Known rows, with every step that occurs
rolote-nosum-gegu: | -15 | -16 | -26 |   3 |   2 | -21 |  22 |   6 |   4 |  -4 |   5 |   9 | -14 | -23 |  25 |   1 |   7 |  35 |  25 |  32 | -16 |  27 | -18 |
rolote-nosum-gegu-terok-biloro: | -27 |  14 |  -6 |  -6 |  23 |  18 | -10 |  35 |   9 | -31 |  13 |   4 |  36 | -14 | -20 |  14 | -69 |  -4 |  21 |  26 | -14 |  28 | -17 |
biloro-pati-rolote-nosum: | -15 | -24 | -27 |  27 | -18 |   3 |   0 |  31 | -13 | -21 |  -2 |  34 |  11 |   6 |  34 | -26 |  33 |  13 | -15 |   5 |   2 | -15 |   4 |
nosum-biloro: | -11 | -10 |  23 |  17 |  10 |  27 |  18 |  69 |   7 |   0 |  11 | -14 | -25 | -17 |  -8 | -12 | -17 | -44 |   8 |   9 |  12 |   5 |   2 |
pati-rolote: |  -5 |   6 | -10 |  23 |  -4 |  34 |   7 |  28 | -40 | -36 |  16 |  39 |   0 |   7 |   2 | -27 |   5 |  18 |   2 |  12 |  15 |   9 | -11 |
pati-gegu-nosum-biloro-terok: | -19 | -29 |  29 |  21 |   5 |  44 |  11 |  54 | -46 |  23 |  24 | -31 | -18 | -10 |  13 |   2 |   8 |   0 | -17 |   7 |   6 |  -7 |   5 |
biloro-pati-gegu-terok: |  15 |  14 |  -3 |  25 |   7 |  13 | -11 |  41 | -60 |   4 |  23 |   9 |   6 |  29 | -12 |   8 | -27 | -12 |  -7 |  -3 | -23 | -22 |  -9 |
terok-gegu-pati-rolote-nosum: |  -8 | -38 | -25 |  19 |  -5 |  -7 |  -7 |  43 |  -5 | -40 |  -2 |  16 |  38 | -13 |  27 | -25 |  30 |  12 |  -9 |  21 | -15 | -22 |  -2 |
pati-rolote-nosum-biloro-terok: | -30 | -54 |  14 |  24 |   3 |  35 |  23 |  70 | -16 |  19 |   6 | -12 | -16 | -26 |  31 | -20 |  21 |  -1 | -23 |  22 |   6 | -21 |   0 |
biloro-terok-rolote-nosum-gegu: | -25 | -39 | -28 |   4 |   1 | -17 |  29 |   5 |  -9 |  -3 |  12 |  18 | -20 | -27 |  30 |  -2 |  -1 |  35 |  26 |  34 | -23 |  40 | -12 |
biloro-nosum-gegu-terok-rolote: | -20 | -32 |  -5 |   1 |  11 |  14 |  28 |  19 | -41 | -29 |   9 |  40 |  -1 |   2 | -23 | -15 | -54 |  -7 |  33 |  20 | -24 |  47 |  -9 |
pati-rolote-nosum-gegu-terok-biloro: | -25 |  16 |  -9 |  -2 |  25 |  24 |  -7 |  39 |   3 | -39 |  15 |  15 |  42 | -11 | -18 |   6 | -64 |   5 |  21 |  27 |  -9 |  28 | -17 |
gegu-nosum-biloro-pati: | -16 |  26 |  -4 |  25 |   7 |  30 |  -3 |  52 | -32 |  12 |   7 |  -3 | -21 |  29 |   3 |  -9 |  -5 | -31 |  -2 | -22 |  23 |   0 |   8 |
rolote-pati-gegu: |  17 |  11 |  -6 |  44 | -34 | -13 | -19 |   6 | -34 |   7 |  54 |  -2 | -41 |  -4 |   7 |   8 | -13 |  -1 | -13 |   0 | -13 |  15 |  -1 |
pati-rolote-nosum-biloro: |  -9 | -37 |  14 |  24 |   2 |  17 |  23 |  83 |  14 | -18 |   5 |  -2 |   0 | -24 |  13 | -29 |  10 | -26 |  -2 |  15 |  10 |  -7 |   9 |
pati-rolote-nosum-biloro-terok-gegu: | -17 | -21 |   9 | -16 |  22 |  17 |  15 |  70 | -30 |  -9 |  30 |  17 | -18 | -16 |  32 | -18 |  40 | -18 |  16 |  25 |   4 | -12 |   5 |
biloro-terok-rolote-nosum-gegu-pati: | -24 | -41 | -36 |  25 |   9 | -16 |  -2 |  27 |  -5 |  -2 |  -3 | -21 |  18 | -24 |  21 |  -2 | -14 |  25 |  -4 |  31 | -41 |   8 | -26 |
rolote-nosum-gegu-terok-biloro-pati: | -30 |  37 | -26 |   9 |  13 |  14 | -19 |  31 | -11 |   3 |   9 |  19 |   4 |  25 |   6 |   7 | -37 | -13 |   6 |   0 |  -2 |  12 | -11 |
biloro-nosum-gegu-terok-rolote-pati: | -17 | -28 | -31 |  37 |  -7 |  -1 |  12 |  22 | -17 | -13 |   6 |  16 | -23 | -21 | -24 | -30 | -67 | -15 |  -3 |  10 |  -8 |  34 |  -1 |
rolote-pati-gegu-terok-biloro-nosum: | -39 |   8 |  39 |  -4 | -13 |  34 | -13 |  18 | -16 | -17 |  17 |  17 |   8 |  23 | -17 |  -7 | -31 | -17 |  -2 |  14 |  -1 |  31 | -17 |
rolote-pati: |  -5 |  -3 | -34 |  48 | -17 |   1 |  -8 |  19 |   0 |  -2 |   4 |  -4 | -31 | -29 | -13 | -19 | -37 | -18 | -21 |   3 |   8 |   5 |   1 |
biloro-pati: | -17 |  32 | -24 |  23 |  -7 |  15 | -12 |  15 | -34 |  17 |   6 |  23 | -34 |  33 |  14 |  -3 |   0 | -17 |  -4 | -13 |   9 |   0 |  -6 |
pati-rolote-nosum: |  -9 | -39 | -17 |  24 | -17 |   3 |   5 |  29 |  -6 | -34 |  -2 |  28 |  22 | -13 |  23 | -24 |  29 |  18 | -11 |  17 |  -3 | -10 |   2 |
pati-gegu-terok: |  20 |  -1 |   7 |  21 |   6 |  13 |  -6 |  40 | -52 | -11 |  24 |   4 |  17 |  11 | -21 |   9 | -33 |  -8 |  -3 |   7 | -27 | -18 | -10 |
gegu-terok-rolote-nosum-biloro-pati: | -18 |  -9 | -12 |  27 |   5 |  10 |   7 |  68 | -11 |  12 |   2 |  12 | -17 |  15 |  12 | -18 | -14 | -45 |  -3 |  -8 |   1 |  -7 |  11 |

Rows
|  16 |  10 |   7 |  27 |  12 |  14 |  -5 |  61 | -51 |   8 |  23 |   1 |   3 |  24 | -12 |   4 | -30 | -24 |  -7 |  -3 | -18 | -23 |  -6 |
nosum-biloro-pati-gegu-terok
| -10 | -45 | -25 |  31 | -12 |  -3 |  -5 |  39 |  -1 | -35 |  -8 |  11 |  40 | -14 |  22 | -25 |  22 |  18 | -21 |  18 | -14 | -21 |  -4 |
gegu-pati-rolote-nosum
| -31 | -59 |   8 |  30 |   7 |  30 |  15 |  77 | -13 |  19 |   3 | -25 |  -3 | -27 |  29 | -19 |  15 |   0 | -29 |  23 |  -4 | -29 |  -5 |
gegu-pati-rolote-nosum-biloro-terok
|  14 |  -2 |  -9 |  45 | -37 | -13 | -13 |   2 | -39 |  -3 |  60 |  12 | -44 |  -4 |   3 |   3 | -26 |  -6 |  -5 |  -2 | -19 |  37 |   7 |
terok-rolote-pati-gegu
|  -6 |  -8 |  25 |  15 |  15 |  37 |  12 |  64 | -16 | -18 |   7 | -28 |   5 | -11 | -19 |  -7 | -16 | -31 |   9 |  -3 |  20 |   6 |  14 |
gegu-nosum-biloro
|   1 |  39 |   6 |  16 | -12 |  25 | -33 |  -3 | -67 | -21 |  41 |  -5 |  16 |  36 |  -5 |  25 |  -6 |  14 |   4 | -22 |   4 |  24 |  10 |
terok-biloro-pati-gegu-nosum
|   1 | -23 |   1 |  24 |   3 |  14 |  10 |  44 | -50 | -17 |  34 |  29 |  -9 |  11 | -17 |  -6 | -55 | -33 |  15 |   0 | -24 |  29 |   8 |
nosum-biloro-pati-gegu-terok-rolote
| -46 |  21 |  13 | -22 |   7 |  13 |  17 |  -6 |  -8 |  -8 |  17 |  23 | -22 |   9 |   7 |   2 | -11 |  26 |  38 |  35 |   0 |  64 | -35 |
terok-biloro-nosum-gegu
| -25 |   7 | -33 |   6 |   6 | -10 |  12 |  15 |  -2 | -14 |  14 |  29 |  -6 |  -5 |  34 |  -5 |   4 |  42 |  23 |  28 |  -4 |  35 | -21 |
terok-biloro-pati-rolote-nosum-gegu
| -30 | -53 |   7 |  18 |  -1 |  30 |  26 |  38 | -31 |  -1 |  26 |  17 | -33 | -19 |   1 | -13 | -30 | -23 |  10 |  15 |  -9 |  38 |   9 |
nosum-biloro-terok-rolote
| -19 | -31 |  18 |  32 |   0 |  38 |   8 |  58 | -39 |  26 |  22 | -36 | -23 | -18 |  11 |  -4 |  -1 |  -3 | -25 |   4 |   8 |  -8 |   6 |
rolote-pati-gegu-nosum-biloro-terok
| -34 |  53 | -17 |  11 |  -2 |  26 | -28 |  15 | -13 |   4 |  21 |  23 | -18 |  31 |   7 |   9 | -29 | -24 |   5 | -10 |  11 |  25 |  -8 |
terok-biloro-pati
| -10 | -39 |  17 |  19 |   2 |   8 |  19 |  73 |  25 |  -4 |   1 | -17 |  -8 | -30 |   8 | -16 |   2 | -40 |  -1 |  14 |   2 |  -9 |  12 |
rolote-nosum-biloro
|  -5 |  -9 | -30 |  16 |  28 |   2 |  17 |  50 | -29 | -13 | -10 |  18 |  24 |   3 |  -3 | -14 | -24 |  19 |   7 |  20 | -17 | -15 | -20 |
biloro-pati-rolote-nosum-gegu-terok
| -17 | -30 | -11 |   8 |  22 |   0 | -15 |  67 |  -8 |  -4 |   5 | -28 |  20 | -20 |  20 |  -8 |  10 | -19 |  -9 |  24 | -28 | -31 | -10 |
rolote-nosum-biloro-terok-gegu-pati
|   9 |  30 |  15 |  29 | -19 |   2 | -11 |  32 | -45 |  25 |  57 |   5 | -48 |  34 |  26 |  13 |  13 | -17 |  -1 | -11 |  -7 |  11 |  -2 |
nosum-biloro-pati-gegu
| -20 |   5 |  -9 |  25 |  -1 |  11 |   2 |  59 |  -3 |  22 |   2 |   6 | -30 |  16 |  26 | -13 |   9 | -38 |  -8 |  -9 |  11 | -11 |   7 |
rolote-nosum-biloro-pati
|   4 |  -8 |  -2 |  35 | -21 |  18 | -15 |   1 | -70 | -18 |  38 | -13 |   5 |   3 |  -9 |   8 | -14 |  20 | -11 | -14 |  -3 |  23 |  16 |
biloro-terok-rolote-pati-gegu-nosum
| -11 |  23 | -10 |  31 |   4 |  41 |   5 |  56 | -51 | -20 |  14 |  31 |  -4 |  31 |   9 | -31 |  10 |   2 |  -4 | -10 |  32 |   3 |   0 |
gegu-nosum-biloro-pati-rolote
| -27 |  11 | -12 |  18 |  10 |  24 |  -5 |  32 | -27 | -38 |  13 |  22 |  25 |  12 |   8 | -23 |  -9 |  33 |   3 |  27 |  -1 |  27 | -34 |
terok-biloro-nosum-gegu-pati-rolote
| -10 | -58 |  13 |  21 |   8 |   9 |  26 |  82 |  15 | -16 |   2 |  -5 |   3 | -29 |  -5 | -22 | -24 | -47 |   6 |  14 | -10 |   0 |  18 |
gegu-terok-rolote-nosum-biloro
| -18 |  25 |  -5 |  26 |   5 |  23 |   2 |  55 | -16 |  25 |  10 |   6 | -41 |  26 |  13 |  -9 |  -5 | -41 |  -2 | -12 |  17 |   0 |   1 |
nosum-biloro-pati
|  -3 |   7 | -21 |  17 |  14 |  17 | -11 |  46 | -40 | -45 |  15 |  24 |  25 |   6 |   7 | -27 |  11 |  10 |   4 |  19 |  -4 |  -6 | -17 |
terok-gegu-pati-rolote
|   7 | -16 |   3 |  47 | -29 |  -6 |  -5 |  24 | -38 |  13 |  63 |  -1 | -51 | -12 |  10 |   0 | -23 | -10 | -11 |   2 | -16 |  31 |   9 |
nosum-biloro-terok-rolote-pati-gegu
|  -9 |   5 | -30 |  30 |  12 |  14 |   1 |  35 | -34 | -33 |  10 |  16 |  18 |   3 |   8 | -23 |  -5 |  36 |   0 |  25 |  -5 |  11 | -31 |
nosum-gegu-pati-rolote
| -15 | -48 | -23 |  20 |  -4 |  -2 |  -5 |  46 | -13 | -28 |  -1 |  12 |  34 | -16 |  35 | -26 |  37 |  18 | -18 |  24 | -16 | -27 |  -4 |
biloro-terok-gegu-pati-rolote-nosum
| -16 | -22 | -36 |  23 |  10 | -21 |  -8 |  26 |   6 |  -7 |  -8 | -26 |  24 | -21 |  16 |   0 | -10 |  22 |  -2 |  30 | -36 |  -1 | -28 |
rolote-nosum-gegu-pati
| -31 | -35 |  20 |  18 |   8 |  42 |  20 |  61 | -21 |  31 |  11 | -20 | -33 | -21 |  16 |  -7 |   2 | -14 | -15 |  18 |   6 | -12 |  -5 |
nosum-biloro-terok
|  13 |  12 |  12 |  17 | -14 |  23 | -19 |  -3 | -69 | -28 |  34 |  -9 |  20 |  20 | -12 |  20 |   4 |  21 |   4 | -13 |   0 |  15 |   9 |
pati-gegu-nosum
| -20 | -47 |  15 |  20 |  -5 |  31 |  19 |  32 | -52 |  -6 |  39 |  10 | -23 | -10 |   2 |  -4 | -24 | -11 |  10 |   7 | -12 |  42 |  14 |
pati-gegu-nosum-biloro-terok-rolote
|  -6 | -53 | -18 |  22 | -16 | -12 |   3 |  27 | -20 | -20 |   9 |  26 |  16 |  -4 |  12 |  -7 | -10 | -11 |  -1 |   5 | -32 |   4 |  15 |
biloro-pati-gegu-terok-rolote-nosum
| -54 |  11 |  44 | -21 | -13 |  42 |  -7 |   3 |  -6 | -23 |  11 |  27 |  -1 |  24 |  -8 |  -6 | -10 | -15 |  11 |  19 |   9 |  45 | -18 |
terok-biloro-nosum
|  -4 |   2 |  24 |  -2 |  25 |  30 |  12 |  71 | -22 | -25 |  17 | -17 |   3 |  -9 | -15 |  -8 |  -3 | -39 |  24 |   1 |  20 |   4 |  18 |
terok-gegu-nosum-biloro
|   5 | -13 |  22 |  32 |  -2 |  22 |   7 |  58 | -28 | -16 |  35 | -24 | -11 | -11 | -16 |  -5 | -27 | -30 |   4 |  -7 |   9 |  24 |  22 |
terok-rolote-pati-gegu-nosum-biloro
|  -5 | -27 | -39 |  49 |  -8 |   1 |   0 |  30 | -15 | -17 |   6 |  10 | -16 | -29 | -31 | -27 | -76 | -30 | -11 |   3 |  -9 |  18 |  11 |
gegu-terok-rolote-pati
| -17 | -21 |  10 | -20 |  21 |  13 |  12 |  63 | -21 |   0 |  27 |   6 | -24 | -19 |  29 | -10 |  36 | -25 |  17 |  25 |  -1 | -13 |   7 |
rolote-nosum-biloro-terok-gegu
